Each row comes from the steps of one walk. Every step used is in the known rows, and no mark comes twice. Write the walk behind each row, first mark first.
Known rows:
redod/medi: [-0.32  0.85 -0.86 -0.51 -0.11  2.53  0.95 -1.54  0.34  1.30 -1.10 -1.28
 -0.30  0.02 -0.71 -1.32  1.97  1.98 -1.60  0.69 -1.65]
medi/rasup: [-0.93 -0.23 -1.57  1.14  0.89 -1.07 -0.23  0.73 -0.16 -0.72 -2.71 -1.64
 -2.06  0.27 -0.57 -0.72 -0.04  1.57  0.47  1.34 -0.93]
rasup/rori/redod/medi/vuperu: [-3.99  0.95  1.36  3.71 -3.23 -2.06  5.43 -2.09 -0.66  0.99 -3.84 -3.07
 -4.11  1.82  1.20  0.78  0.54  1.97 -2.06  2.57 -0.58]
vuperu/redod: [-0.37  1.08  0.69  3.75 -2.69 -2.26 -1.22  1.13  1.09  1.20 -2.08 -1.24
  1.26  0.06 -0.33  1.30 -0.98  1.30  2.45 -1.54 -2.64]
kide/rasup/rori/redod/muda: [-1.83  0.76  2.52  3.45 -5.42 -7.23  2.84  1.67  0.96 -5.48 -3.57 -2.95
 -5.15 -1.71  0.56  4.81 -2.29  0.33  0.86  0.62 -1.21]
kide/rasup/rori/redod/medi: [-2.66  1.89  1.78  1.78 -3.99 -3.00  4.96 -1.63 -2.07 -2.55 -3.11 -3.98
 -3.98 -0.83 -1.32 -0.13  0.82  0.43 -1.89  1.10 -2.43]
vuperu/redod/medi: [-0.60  1.88 -0.27  2.93 -2.85  0.18 -0.25 -0.51  1.27  2.56 -3.40 -2.58
  0.96  0.05 -0.99  0.15  0.99  3.25  0.74 -0.78 -4.20]
muda/rasup/vuperu/redod/medi: [-2.25  1.27 -4.11  2.31 -4.04 -1.65  1.06 -0.79 -0.65  3.38 -7.53 -4.20
 -2.11 -0.28  0.22 -2.00  0.42  6.10  2.80 -1.59 -3.15]
lolaf/kide: [ 2.28  0.15  0.55  1.50  1.22  1.46  0.23 -0.35 -2.84  1.22  0.04  0.65
  2.10  1.62 -0.51 -1.57  0.19 -1.33 -0.49 -1.71  0.30]
rori/redod/medi/vuperu: [-1.94  1.87 -1.52  3.08 -0.89  0.08  2.54 -0.78  0.95  0.45 -4.90 -1.82
 -3.39  1.45  1.07 -0.42  0.16  3.34 -2.73  2.67  0.14]
medi/vuperu/redod/muda/rasup/rori: [-3.80 -0.06  1.54  5.27 -7.94 -7.54  1.69  2.78  1.20  1.36 -6.47 -4.80
 -7.13  1.04  2.95  3.54 -0.85  5.96  4.03 -2.32 -0.51]
medi/rasup/vuperu/redod/kide/lolaf: [ 1.71 -2.96 -3.47  5.48 -3.23 -3.17 -3.87  0.97  1.71  2.43 -5.12  0.26
 -3.15 -0.18  1.89 -0.39 -2.17  5.52  5.99  1.15 -4.48]
vuperu/redod/muda/rasup/rori: [-2.89 -0.03  2.83  4.93 -7.76 -5.91  0.05  2.69  1.86 -0.37 -5.46 -5.59
 -4.79 -0.33  0.97  5.39 -1.55  4.65  5.62 -2.20 -2.97]
vuperu/redod/muda/rasup: [-0.81  0.72  0.06  4.32 -5.30 -3.96 -2.82  3.95  3.46 -1.01 -6.62 -4.21
 -4.01 -0.78  0.91  4.18 -1.78  5.86  4.73 -1.98 -2.29]
redod/muda: [ 0.70 -0.56 -0.18  0.98 -1.63 -1.61 -1.23  1.60  3.32 -1.39 -1.44 -0.32
 -1.40 -0.93  1.07  3.57 -1.37  2.07  1.14  0.25 -0.21]
rori/redod/muda/rasup: [-1.09  0.63 -0.09  4.01 -3.15 -2.83 -1.44  3.66  3.74 -4.89 -7.28 -4.02
 -5.73 -1.06  0.59  5.25 -3.27  4.53  2.78  1.68 -0.25]
medi/vuperu/redod/muda/rasup: [-1.78  0.91 -1.43  4.54 -5.55 -5.50 -1.24  4.06  2.97  0.80 -7.70 -3.51
 -6.39  0.81  2.75  2.34 -1.10  7.28  3.41 -2.01  0.40]
muda/rasup/rori/redod: [-3.90  0.21  3.13  3.85 -3.89 -3.20  2.59  0.48 -1.29 -2.72 -4.60 -4.87
 -5.22  0.23 -0.29  2.86 -1.55  1.19  2.43  1.35 -0.83]
muda/rasup/vuperu/redod: [-2.03  0.48 -3.37  3.00 -3.77 -4.22  0.24  0.76 -0.99  1.87 -6.42 -2.70
 -1.85 -0.42  0.90 -0.75 -1.39  4.20  4.70 -2.26 -1.47]
medi/muda/rasup/vuperu/redod: [-3.01 -0.81 -3.74  3.85 -4.45 -6.60 -0.90  2.47  0.35  0.01 -7.17 -5.21
 -1.91 -0.62  2.75  2.19 -3.65  4.94  6.17 -0.81 -4.25]
vuperu/redod/kide/rasup/rori: [-1.11 -1.04  3.60  3.35 -6.25 -6.16 -0.21 -0.54 -1.05 -0.13  0.23 -3.00
 -5.12 -0.53 -0.19 -0.36  0.14  2.59  3.95 -2.20 -3.76]

Which walk is each row?
[-1.37  1.18 -0.58  3.86 -3.06 -3.77  0.17  1.11  0.45  2.92 -3.05 -0.63
 -1.18  1.64  1.75 -0.24 -0.36  2.74  1.00 -1.73 -0.02] : medi/vuperu/redod
[-3.28 -0.67  2.31  0.40 -3.42 -2.14  2.51 -0.21 -2.59 -0.16 -1.84 -4.13
 -4.47  0.45  0.12  0.43  0.70  1.19  2.03 -0.71 -0.16] : muda/rasup/rori
[-3.03 -1.09 -5.16 -0.37 -1.90 -1.70  1.04 -0.06 -0.35  0.34 -6.08 -5.44
 -3.46 -0.46  2.31 -0.64 -0.87  5.40  2.20  1.36 -3.20] : redod/medi/muda/rasup/vuperu
[-0.99 -1.81 -2.41  3.78 -4.03 -3.63 -2.99 -0.07  0.07  2.00 -4.83 -3.06
 -5.19 -0.23  1.23 -1.09 -1.80  6.83  6.80 -1.19 -2.40] : muda/rasup/vuperu/redod/kide
[ 0.34 -1.38  1.60  4.03 -0.79 -0.37 -3.10 -0.17  2.43 -2.65 -1.48 -1.21
 -3.78 -0.02  0.14  2.04 -2.72  2.58  2.62  3.18 -1.61] : rori/redod/kide
[-1.89  1.63 -1.66  3.75  0.27  0.44  1.01 -0.09  1.35 -1.95 -6.56 -4.25
 -2.77  0.28 -1.81  0.30 -0.46  3.58 -0.83  4.11 -3.21] : rori/redod/medi/rasup
[-2.27 -0.22 -3.95  3.57 -3.38 -3.69  0.28 -0.13  1.54  2.01 -5.42 -3.92
  1.54 -0.52  1.99  1.56 -2.20  4.10  3.44  0.47 -6.69] : rasup/vuperu/redod/medi/muda
[ 3.22 -2.01  1.45  4.76 -4.08 -0.03 -5.67  1.59  3.14  1.35 -0.80  0.86
 -1.89  0.00  1.31  1.75 -1.14  3.79  4.57  0.00 -3.97] : vuperu/redod/kide/lolaf
[-1.10 -0.52 -4.48  5.24 -3.41 -6.82 -0.91  2.08  2.88  0.50 -7.79 -1.90
 -1.58 -1.06  1.35  2.99 -3.21  5.05  5.01 -0.37 -3.49] : medi/rasup/vuperu/redod/muda
[-2.32  0.85 -4.97  3.38  0.19 -1.45  2.71 -1.67  0.06 -0.43 -7.90 -3.01
 -2.11 -0.17 -0.54 -0.81 -1.47  3.67  0.02  3.90 -2.83] : rori/redod/medi/rasup/vuperu
[ 1.51 -2.57 -2.54  4.25 -5.23 -2.19 -4.27  1.31  1.25  2.11 -5.19 -0.64
 -4.88 -0.57  2.43 -0.41 -1.77  6.67  6.85 -0.63 -2.83] : muda/rasup/vuperu/redod/kide/lolaf
[-2.09 -3.19 -2.75  4.78 -4.60 -5.81 -4.01  1.60  1.68  0.15 -5.73 -5.53
 -5.20 -0.45  3.29  1.68 -4.05  7.58  8.51  0.19 -5.23] : medi/muda/rasup/vuperu/redod/kide
[-2.95  0.76 -1.18  3.54 -4.50 -1.98 -1.89  2.32  1.92 -0.04 -6.87 -7.60
 -2.73 -0.04  0.88  2.09 -0.68  6.65  3.71  0.03 -6.13] : vuperu/redod/medi/muda/rasup
[ 0.54  0.76  2.92  4.81 -4.35 -5.85  2.97  1.23 -1.85 -4.22 -3.63 -2.11
 -3.09  0.16  0.12  3.10 -2.26 -1.01  0.19 -0.85 -0.88] : lolaf/kide/rasup/rori/redod/muda
[ 0.58 -1.25  1.72  4.27 -2.98 -1.50 -4.44  0.15  2.32  1.13 -0.82 -1.53
 -1.99  0.15  0.16  1.06 -1.27  4.05  4.75 -0.39 -3.57] : vuperu/redod/kide
[-0.38 -1.12  0.38  4.53 -3.20 -3.01 -2.87  0.23  1.64  2.88 -1.58 -0.81
 -4.47  1.56  2.09 -0.67 -0.75  5.52  3.41 -0.60 -0.99] : medi/vuperu/redod/kide
[-2.51 -1.28  2.14  1.41 -4.87 -3.88  1.30  1.55  0.78 -1.56 -3.41 -4.41
 -6.07 -0.39  1.24  3.95 -0.57  3.18  3.28 -0.51 -0.40] : redod/muda/rasup/rori
[-0.09 -0.25 -2.85  4.37 -4.33 -5.77 -0.67  1.46  3.12  1.09 -4.99 -0.29
  0.33 -1.15  1.98  3.63 -3.27  3.37  4.49 -1.53 -2.64] : rasup/vuperu/redod/muda
[-0.38  2.05  2.41  3.26 -2.63 -1.75  5.18 -2.09 -4.79 -1.43 -3.09 -3.32
 -1.87  0.93 -1.77 -1.69  1.08 -0.86 -2.59 -0.47 -2.19] : lolaf/kide/rasup/rori/redod/medi
[-1.66  1.70 -1.70  3.90 -1.95 -0.74 -0.29  0.21  1.00  2.04 -5.97 -4.37
 -0.94  0.50 -1.66 -0.70  0.97  4.90  1.09  0.38 -5.24] : vuperu/redod/medi/rasup
[-0.02 -0.08 -0.72  3.08 -4.21 -5.56 -1.64  0.68 -0.03  1.11 -1.77 -1.04
 -6.66  0.62  1.88 -3.21  0.37  5.33  1.68 -2.17 -0.55] : medi/vuperu/redod/kide/rasup
[-1.73  0.51 -0.46  3.99 -3.55 -1.76 -1.37  1.33  2.77  0.73 -4.06 -5.08
  0.82 -0.12  0.90  3.01 -1.16  3.93  2.40  0.64 -7.00] : vuperu/redod/medi/muda
[ 0.31  0.51  0.42  4.49 -4.19 -3.87 -2.43  2.85  4.21 -0.32 -3.65 -1.43
 -0.41 -0.85  0.87  5.03 -2.18  3.32  3.66 -1.41 -2.95] : vuperu/redod/muda
[-1.01 -1.20 -4.08  0.29 -2.72 -3.73  0.15  1.43  1.16 -0.73 -5.98 -1.84
 -4.61 -1.33  2.32  1.37 -1.92  4.81  3.39 -0.39  0.77] : redod/muda/rasup/vuperu
[-0.77  0.42 -2.79  3.22 -2.65 -4.14  0.54 -0.37 -0.04  2.64 -3.53 -0.01
  1.86 -0.37  0.85  0.10 -2.02  1.57  3.39 -1.78 -2.33] : rasup/vuperu/redod
[-0.27  0.45 -4.29 -2.02 -0.88 -4.46  2.88 -0.82 -3.04 -0.36 -1.63  0.95
 -1.68 -1.46  0.75 -3.87  0.07  0.02 -0.59 -1.67  0.86] : kide/rasup/vuperu
